Every row comes from one small tree of marks. The marks that hang from a mark follow it in brackets, in alphabetical order. Every link used is in the known rows. Which tree was each row made from?
In the rows, zero is written as 128.
Known rows:
gabanis(fesa(guko(patomaz(faluzub)))): [126 109 107 108 153 103 126 133 150  67 128 148 110  98 136 124 154 142
 203 128 134 104 115 129]
disa(puzi(fesa(guko(patomaz)))): [154 167 137 174 124 101 134 108 126  95 136 203 107 153 141 105  81 159
  85 129  80 189 127 162]
faluzub(patomaz(guko(disa)) purap): [124 156 142 142 134  51 131 171 154 131 139  70 136 130 127 160  81 157
 198 117 146 182 149 100]
guko(disa(puzi(fesa)) patomaz(faluzub)): [147 160 132 175 109  78 132 116 113  80 165 148 101 130 121 148  99 156
 100 124 111 199 132 119]
guko(disa fesa(puzi) patomaz): [149 168 142 165 105  89 141 120 107 107 129 194 104 133 130 121  75 120
 103 139  98 164 132 118]
purap(faluzub(patomaz(guko(fesa)))): [137 130 150 166 159  57 128 171 150 118 119  61 143 146 152 151  55 142
 203 111 134 209 168 108]
faluzub(patomaz(guko(fesa)) purap): [143 142 145 156 154  54 129 174 158 117 129  61 146 143 149 152  62 143
 213 109 132 197 162 110]
gabanis(fesa(guko(patomaz) puzi(disa))): [151 170 127 125 136  99 141 111 145  74 111 222 110 132 132  92 100 137
 127 140  93 140 102 120]
fesa(guko puzi): [142 157 129 149 148  98 130 118 129 116  89 179 107 148 138  95  79 116
 127 140 101 145 115 132]
puzi(disa fesa(guko(patomaz(faluzub)))): [148 166 123 151 146  74 132 107 126  38 144 164 118 122 135 123 125 164
  94 128  95 200 107 122]
puzi(disa fesa(guko)): [171 180 139 169 137  84 142 121 120  62 127 179 123 167 141 109  90 145
  37 135  81 204 112 111]
faluzub(patomaz): [126 124 120 130 144 108 124 147 151 117 131  97 138 124 131 134 125 138
 168 118 138 148 128 125]
fofil(fesa(guko(disa) puzi)): [161 169 117 188 130  68 146 126 111 133  89 178 108 168 140 124  70 130
  98 150 100 156 102 111]
patomaz(faluzub(purap) guko): [115 125 129 122 157  67 118 146 148 123 132  45 134 113 130 162 107 145
 227 112 156 157 149 108]
fesa(guko(disa patomaz) puzi): [128 178 130 149 118  90 136 111 119 109 112 218  95 125 125 104  91 139
 116 147  98 144 111 137]
fesa(puzi): [139 140 128 139 137 114 128 118 128 134 106 147 118 137 128 112  94 110
 137 132 119 138 124 122]
purap(faluzub): [125 105 118 132 147 105 120 140 140 117 127 102 125 122 132 147 117 137
 159 120 133 156 133 118]
disa(puzi(fesa(guko))): [169 169 143 187 133  89 136 121 123  95 120 178 108 181 145 108  62 141
  65 131  81 199 130 137]
fofil(fesa): [144 117 109 154 131 117 135 130 123 153 122 114 142 142 139 148 127 138
 130 129 129 130 116 125]
fofil(fesa(guko(patomaz(faluzub(purap))))): [127 107  77 133 166  64 120 130 149  96 131 102 128 100 143 165 142 173
 218 121 130 150 101 139]
faluzub(patomaz(guko) purap): [119 134 134 129 156  71 122 165 168 138 131  55 149 124 134 148  90 153
 232 109 149 171 150 119]
disa(puzi): [134 151 137 151 116 121 128 119 128 137 126 140 119 152 127 129  92 137
 110 126 112 157 134 138]
guko(disa fesa): [156 156 145 168 107  91 143 144 105  99 136 147 113 152 133 140  89 121
  77 137 109 165 139 101]

Which tree is each row?
[141 153 159 164 140  80 136 160 139 129 121  88 146 151 148 132  67 132
 172 119 129 179 163 117] -> faluzub(patomaz(guko(fesa)))
[148 168 128 149 136  76 130 102 120  62 131 153 118 122 129 130  92 131
 125 127 101 195 120 108] -> guko(fesa(puzi(disa)) patomaz(faluzub))
[166 181 115 175 143  75 143 108 121 115  87 178 126 172 142 116  73 139
  83 143  87 180  90 114] -> fofil(fesa(guko puzi(disa)))
[155 178 135 153 128  96 140 107 124  62 142 205 123 139 136 107 112 162
  55 134  79 194 109 135] -> puzi(disa fesa(guko(patomaz)))
[155 184 165 195 115  53 139 132 109 114 138 107 110 167 130 147  49 143
 103 126 120 216 159  96] -> patomaz(faluzub guko(disa(puzi(fesa))))
[131 135 104 150 133 112 135 115 127 134 118 170 131 123 143 129 134 160
 140 136 109 126 104 159] -> fofil(fesa(guko(patomaz)))
[114 125 139 140 160  73 121 162 159 138 120  57 145 127 138 151  83 153
 222 111 150 182 155 118] -> purap(faluzub(patomaz(guko)))
[145 177 149 177  85  95 140 121 107 110 151 186 103 147 127 140  74 148
  78 133  93 183 142 135] -> guko(disa(puzi) fesa patomaz)
[124 156 123 132 138 110 128 104 133 114 103 204 108 119 134  92 101 133
 146 139 100 134 112 157] -> fesa(guko(patomaz) puzi)
[144 154 124 160 133  68 135 126 116  55 147 165  99 117 134 130 121 156
 110 135 107 178 118 119] -> puzi(fesa(guko(disa patomaz(faluzub))))
[152 200 183 196  91  74 147 138 102 142 127 147 112 184 134 137  24 135
  80 135 103 200 168 113] -> patomaz(guko(disa(puzi) fesa))
[126 177 117 129 148  76 125  92 133  64 112 178 109 113 127 112 107 149
 135 135 100 177  99 127] -> fesa(guko(patomaz(faluzub)) puzi(disa))
[145 179 135 161 127  79 138 125 117 109  97 193  95 154 130 105  69 122
  94 148  98 155 115 114] -> fesa(guko(disa) puzi)
[139 131 117 146 153  87 126 119 130  61 138 151 113 112 142 121 129 150
 142 126 110 167 119 138] -> puzi(fesa(guko(patomaz(faluzub))))
[154 180 141 155 118  96 139 102 118  89 128 193 122 138 130 115  80 131
  88 133  84 187 121 122] -> guko(fesa(puzi(disa)) patomaz)
[133 109 106 125 150  74 118 138 143  70 156  91 122  94 137 164 127 148
 208 111 129 168 134 121] -> guko(fesa patomaz(faluzub(purap)))
[118 146 112 136 118  66 118 124 140  92 162 111 102 104 112 173 110 171
 175 117 129 182 127 125] -> guko(disa(puzi) patomaz(faluzub(purap)))
[117 147 147 157 139  55 128 169 148 131 128  71 132 132 130 159  75 157
 190 119 149 191 154  99] -> purap(faluzub(patomaz(guko(disa))))
[119 147 135 135 136  48 126 152 135 116 138  60 121 117 122 171  96 150
 194 121 152 169 147  89] -> patomaz(faluzub(purap) guko(disa))
[108 102  96 100 150  92 111 130 153  89 155  83 126  74 121 162 156 158
 224 111 146 143 123 131] -> guko(patomaz(faluzub(purap)))
